Each row was made from one path, in order. Every step used is in the known rows, and no mark comes twice. Write each row's path.
(in the rows, 128 means zero)
Known rows:
kogam zitom norib: [142 124 147  55 131  91 158 124 131 112 135 134 169 132 136 146  97 125
 131 120 108 129  91 133 167]
vono fomim norib: [ 44 136 124  94 174 193 107  93 139  70 188 144 159 117 158 144  78  81
 172 134 123 130  94 162 185]
norib fomim rozom: [105 172 113  99 152 160 158 121 125  80 170 187 171 140 148 132 112 155
 125 106 158 115 109 131 109]
zitom rozom: [ 93 137 117 129 101 131  97 118  82 101 188 162 159 168 134 135  89 118
 148 105 146 118 119 133 128]
rozom fomim: [ 96 145 102 124 129 168 102 103 124  80 169 147 161 143 147 124 116 104
 126 132 135 170 123 133 146]
vono zitom rozom fomim: [128  65 116 130 124 171 116 120  73  99 191 200 135 154 108 126 101 124
 126 143 146 155 132 123 135]
kogam soziv: [100 180 104 126  89 100  98 104 121 113 142 149 152 145 143 132 117 109
 139 137 150 160 112 142 150]
vono zitom: [147  93 102 113 110 103 154 123 118 101 159 173 167 137 123 139 102 122
 129 130 134 155  91 152 150]
norib zitom: [104 133  82 127 107  96 112 153 113 104 167 112 183 153 129 110 119 113
 125 101 139 151 102 137 120]
soziv kogam zitom rozom fomim vono: [173  97 141 165 104 191 124  85  80 112 155 151 147 106 192  82  88  83
 113  92 111 153 160  81  88]
kogam zitom rozom: [136 126 142 103  92 120 130 116  82 109 175 155 156 150 156 113  78 121
 137  95 148 107 123 116 121]
soziv kogam zitom norib fomim rozom: [171 156 162  76 152 147 191 137 130 106 129 186 171 104 170 118 107 167
  95 101 114 116  95 114 104]
kogam zitom: [148 145 128  90 101 102 152 109 127  97 147 133 174 127 172 117  89 116
 132 104 137 131 104 133 137]
soziv kogam zitom norib: [173 142 154  94 105 107 150 131 132 117 118 138 176 110 169 123  98 122
 108 107  93 144  89 128 140]
zitom rozom fomim: [ 83 127 118 135 120 185  80 109  82  91 198 170 146 165 134 123 102 110
 135 127 146 145 140 118 129]
zitom kogam: [106 151  86 167 111 100 129 103 122  94 167 134 181 130 158 138  85 130
 121 136 155 155  92 119 135]
vono zitom norib: [141  70 122  75 139  91 161 140 122 117 147 173 164 140  86 168 109 130
 127 145 102 152  76 152 180]
fomim kogam: [ 93 171  90 127 132 115 126 122  89 124 174 118 169 154 162 138 104 103
 150 111 151 143 107 121 143]
rozom zitom: [112 132  84 116 115  89 142 114 104 129 149 125 183 138 127 144  84 127
 146  75 121 154  97 145 136]
rozom fomim vono: [110 109  95 141 148 175 122  78 120  92 157 128 162 124 147 129 110  74
 136 120 112 175 141 116 138]
vono fomim: [ 68 138  94 110 156 144 109 100 109  94 200 142 141 130 140 157  91  86
 155 135 113 120 105 159 151]
kogam zitom norib fomim: [133 132 145  51 154 111 168 130 143 106 131 161 170 115 155 166  88 133
 142 116 125 104  95 113 152]
vono fomim rozom zitom kogam: [ 80 120  65 146 184 122 167 100  77 124 203 142 146 120 118 141  75 157
 113 118 128 135  95 127 117]
kogam zitom norib fomim vono: [146  96 142  69 173 118 184 110 141 116 118 146 167  94 152 172  83 100
 150 103 101 108 112  94 144]
rozom zitom kogam: [111 128  67 165 116  72 152 108 104 129 152 120 187 123 138 146  67 145
 127  97 142 164  89 114 126]
soziv kogam zitom norib fomim: [167 149 153  91 129 123 160 133 146 110 116 165 175  93 187 141  88 134
 121 101 114 121  95 111 122]
norib zitom rozom fomim kogam: [ 70 119  83 154 141 162  76 161  32 133 211 124 144 182 128  96 119 106
 126 115 170 150 144  82 108]

Which path is each row?
[100  89 110 153 139 192  99  88  78 101 183 153 145 144 133 129  98  79
 143 114 122 149 158 100 122]	zitom rozom fomim vono
[ 84 104  96 145 119 165  74 152  68 101 200 145 150 172 115  94 120 115
 119 115 151 153 139 107 108]	norib zitom rozom fomim
[ 99 149 131  65 185 146 166 137 127  93 158 187 167 143 115 161 119 166
 124 123 128 114  92 129 138]	zitom norib fomim rozom
[155  61  76 175 157 111 191  99 128 107 144 175 167  81 150 166  71 117
 128 135 152 148 105  85 117]	norib fomim vono zitom kogam
[102 178  86 177  91  83 104  98 121 113 145 143 156 128 158 135 101 127
 119 160 172 172 100 113 142]	zitom kogam soziv
[152  47  94 136 149 156 155  92 115  99 151 159 151 114 121 133 110  84
 127 136 112 187 132 118 144]	rozom fomim vono zitom
[112 146  73 149 163 112 188 117 103 118 161 169 180 115 140 143  77 190
 110  93 165 138  97 100  94]	norib fomim rozom zitom kogam
[104 115 174  91 133 219 109  99 111  72 170 170 156 130 175  87  76 115
 144 120 159 141 136 106 157]	kogam zitom rozom fomim norib
[106 102 115  96 183 131 155 111 137 112 131 151 172 112 127 193  96  98
 156 109 100 123 109 109 150]	zitom norib fomim vono
[135 161 117  99 123 100 155 118  92 131 159 112 164 133 188 118  92 109
 138 104 155 130 108 107 138]	fomim kogam zitom
[ 90 141 122  77 163 127 137 134 141  99 145 169 173 132 128 186  99 130
 150 124 124 117  92 131 157]	zitom norib fomim
[ 96  66  90 162 139 171  89 131  65 112 189 124 149 152 114 101 113  81
 128 102 127 155 157  90  98]	norib zitom rozom fomim vono
[170 144 148 139  67 135 123 119  86 113 159 159 164 125 191  91  80 118
 117  86 134 123 123 115  93]	soziv kogam zitom rozom
[182 164 133 127  76 118 145 111 129 103 132 139 182 105 204  92  92 113
 109  90 125 149 105 128 107]	soziv kogam zitom
[ 99 155  67 188  88  63  97 141 107 126 148 120 159 134 137 106 116 128
 103 151 178 177 100 103 118]	norib zitom kogam soziv
[ 81 127  96 161 131 128 119 140 142  80 155 113 202 119 158  96  89 127
 124 128 172 170  83 109 144]	fomim norib zitom kogam
[103 110 103  78 143  76 150 133 108 145 137 125 181 142  91 174  91 136
 142  89  91 148  83 146 166]	rozom zitom norib
[141 142 153  39 176 132 193 135 128  99 144 182 164 125 138 144 105 168
 115 117 129 102  96 116 132]	kogam zitom norib fomim rozom
[124 153 113 109 144 151 136 110  91 119 167 120 150 133 189 105 103 103
 128 122 155 155 132  94 141]	rozom fomim kogam zitom
[ 84 160  91 134 150 166 107 112  89 112 180 126 154 152 163 126 115  99
 136 133 152 170 128 109 146]	rozom fomim kogam
[105 156  65 172  95  54 130 102 101 152 131 130 160 122 137 142  81 142
 123 123 161 179  96 109 136]	rozom zitom kogam soziv
[156  33 117  94 159  96 181 119 119 125 134 152 166 120  86 175 105  96
 138 131  79 157  92 132 170]	fomim vono zitom norib
[ 91 124 126  60 197 117 150 126  79 145 184 113 129 127 145 166  86  93
 151 139 105 101  99 118 177]	vono fomim kogam zitom norib
[128 140 136  65 152  88 163 137  95 146 148 113 164 140 148 147  97 118
 138 118 124 127  95 106 168]	fomim kogam zitom norib
[ 93 114  98 136  99 113  93 162  67 112 190 140 168 173 113 106 106 119
 129  95 150 126 118 121 104]	norib zitom rozom
[ 64 147  86 164 120 145  55 159  28 156 188 135 117 176 128  94 135 105
 124 140 187 166 153  77 116]	norib zitom rozom fomim kogam soziv
[119 140  92  99 133 108 169 120  90 123 164 147 178 150 112 118 105 162
 118  72 123 148 101 143 116]	fomim rozom zitom
[117 150 130 106 140 137 142 132  63 136 182 165 148 141 190 135  67 125
 156  94 183  81 131  74 109]	norib fomim kogam zitom rozom
[ 68 141  95 177 129 164  78 126 136  89 144 133 158 116 156  82 116 120
 109 173 189 212 110  93 154]	rozom fomim norib zitom kogam soziv
[ 76 181 109  99 162 103 118 139 103 153 135 159 142 138 142 185 116 119
 154 149 156 134 103 100 166]	zitom norib fomim kogam soziv
[ 44 109  87 154 179 154 108 128 125  82 196 115 165 107 150 120  77 102
 138 149 151 148  86 121 152]	vono fomim norib zitom kogam
[ 44 112 105 103 175 173 100 135 125  82 191 121 162 123 139 116  95  84
 159 125 129 137  95 154 161]	vono fomim norib zitom
